Each row was made from one path, in order. Every step used is in the known rows, and no mark comes twice. Write each row's path.
In the rows, zero is written as 128.
Known rows:
tafeze mebuned: [134  89 115 118 115 144  86 118  59 134 108 109  93 133  86 102 144 133
 101 107 134 118 152]
pibe pona: [113 146 130 121 167 147 178 119  65 148 134 132 110 150  55  83 101 116
 134  72 141 112 125]
bera mebuned gorap: [102  89 108 140  91 131  89 131 173 134 151 129 133 142 225 110 151 138
 134 177 107 136 123]
zesa pona: [ 70 138 126 112 186  59 167 151 164 145 132 133  52 203  80 126 114 141
 136 114 109 122  67]
gorap mebuned pibe pona vilat: [172 127 134 132  95  86 169 168 100  94 153 138 133 137  92 168 170 118
 136 128 120 105 113]
zesa pona pibe gorap mebuned: [207 124 147 135 150  56 151  99 132  89 135 145 105 130 111 149  78 144
 146 133 127 109  76]
telu mebuned: [ 80 110 113 135 118 146  93 125 120 136 116 104 111 131  97 111 114 138
 142  91 107 140 164]
gorap pibe pona: [142 112 128 111 122  97 184 111 103 126 128 137 142 136  71 129 110 116
 128 104 129  99 147]
bera mebuned pona: [ 53 145 125 117 127 180 118 142 144 155 135 135 163 193 130 124 146 131
 126 113 125 157 137]
pona pibe: [172 162 130 157 168  86  99  67  59 127 109 133  64 150  99  86  76 139
 101 132 170 143  98]
telu pibe pona: [111 119 136 117 163 142 182 114 117 144 134 115 124 110  32  97 115 113
 148  41 107 124 154]
bera mebuned pibe pona zalu: [138 126 122 122  98 165 165 185 153 123 155 146 126 114  66 163 147 113
 153 121 115 106 138]
bera mebuned pibe: [ 88 110 116 147  84 141  95 135 157 116 160 139 126 151 145 148 170 128
 120 174 105 125 136]
mebuned telu pibe pona: [109 118 130 120 108 141 174 119 189 128 120 124 131  88 116 102 154 110
 139 132  98 128 149]
pibe gorap mebuned pona: [135 115 141 125 116 176 131 111 104 133 133 123 202 109 168 160 151 123
 129 116 124 123 143]
zupil pona: [100 158 119  90 190  79 149 144 184 129 138 113  90 159 158 121 109 133
 129 133 129 124  96]
mebuned pona zalu: [ 98 179 127 106 179 151 160 184 123 191  97 122 104 154  78 153 136 119
 123  88 148 147 108]
pona vilat: [ 95 171 118 131 184  39 106 173 133 150 121 113  49 186 120 122 127 154
 118  98 135 145  84]
telu mebuned pibe: [ 93  99 119 163  79 151  97 147 114 118 136 118 127 102 111 141 151 117
 134 144 102 111 167]
pona pibe mebuned: [180 153 135 150 145 147  79  90  45 105 118 136 109 111 114 102  73 141
 117 121 174 146 125]
gorap pibe: [114 106 117 118 118  67 127  98 138 130 118 122 112 149 124 150 133 134
 105 144 121 123 135]
tafeze mebuned telu pibe gorap: [157  52 126 127  60 167  85 118 170 110 107 103 152  25 165 124 180 122
 121 153  93 106 191]
bera mebuned: [ 73 121 110 118 122 138  94 112 162 133 142 126 109 178 132 119 132 147
 128 120 112 153 132]

Write each row's path:
[140 186 145 153 172 136 126 104  46 154 104 142 124 168  99  94  97 120
  99 122 181 146 103]  mebuned pona pibe
[129 110 133 176 114 146 105 130 104 127 154 132 137  76 171 150 157 110
 116 176 119  79 133]  mebuned pibe gorap
[145  74 134 123 114 136 123  81 162 113 138 100 166  62 135 163 149 131
 146  88  78 132 167]  telu pibe gorap mebuned
[150  68 117 127  60 118 146 138 175 113 155 145 188 119 188 128 138 122
 149 165 107 102 150]  bera mebuned gorap pibe pona
[106 165 131  99 153 218 136 201 105 161 109 124 154 111  98 165 131 124
 138  79 153 150 139]  pibe mebuned pona zalu
[156 150 141 131 131  89 135 142 165  89 120 157  89 132 134 127  96 142
 137 178 139 129  77]  zesa pona pibe mebuned telu
[237 142 140 111 154  75 133  93 154  76 139 126 142  87 187 143  73 137
 139 150 146 113 102]  zupil pona pibe gorap mebuned
[ 85 179 138 120 159 163 109 217  98 146 123 125 158 153 137 141 138 139
 131  84 154 151 123]  pibe mebuned pona vilat
[ 74 152 137 119 143 223 116 161  75 149 126 129 180 140 129 129 136 122
 123  97 152 146 147]  pibe mebuned pona
[ 81 114 120 126 105 111 123 106 219 133 111 113 104 101 163 122 174 125
 120 169  91 152 140]  mebuned telu pibe
[ 94 125 119 121  87 180  90 135 158 112 121 129 137  97 201 128 157 134
 120 178 128 144 143]  pibe mebuned telu
[134 129 125 103 118 135 193 156 217 139 105 119 103  66  88 135 151 111
 152 115  99 131 143]  mebuned telu pibe pona zalu
[105 133 132 108 119 148 146 114  97 140 120 124 163 177 122 152 165 125
 115 117 129 155 125]  gorap mebuned pona
[235 122 140 154 123 107  95  48  72  92 125 132 134  85 147 131  88 140
 122 138 150 126 121]  pona pibe gorap mebuned
[166 172 154 166 167 162 116 103  51 149 113 141 164 116 136 104  87 118
 112 121 176 122 119]  mebuned pona pibe gorap
[127  63 108 132  55  94  98 125 204 117 148 134 165 130 231 146 156 136
 132 198 100 122 141]  bera mebuned gorap pibe
[126 165 136 139 132 157 104 112 107 135 124 148 153 178 118 109 106 133
 119 126 157 161 126]  bera mebuned pona pibe
[178 181 131 116 195  55 136 111 141 107 127 127  80 142 141 103  62 135
 120 145 162 128  80]  zupil pona pibe
[166  78 125 139  93  91 169 135 119 130 137 139 165 102 178 116 132 107
 134 167 126  84 132]  mebuned gorap pibe pona
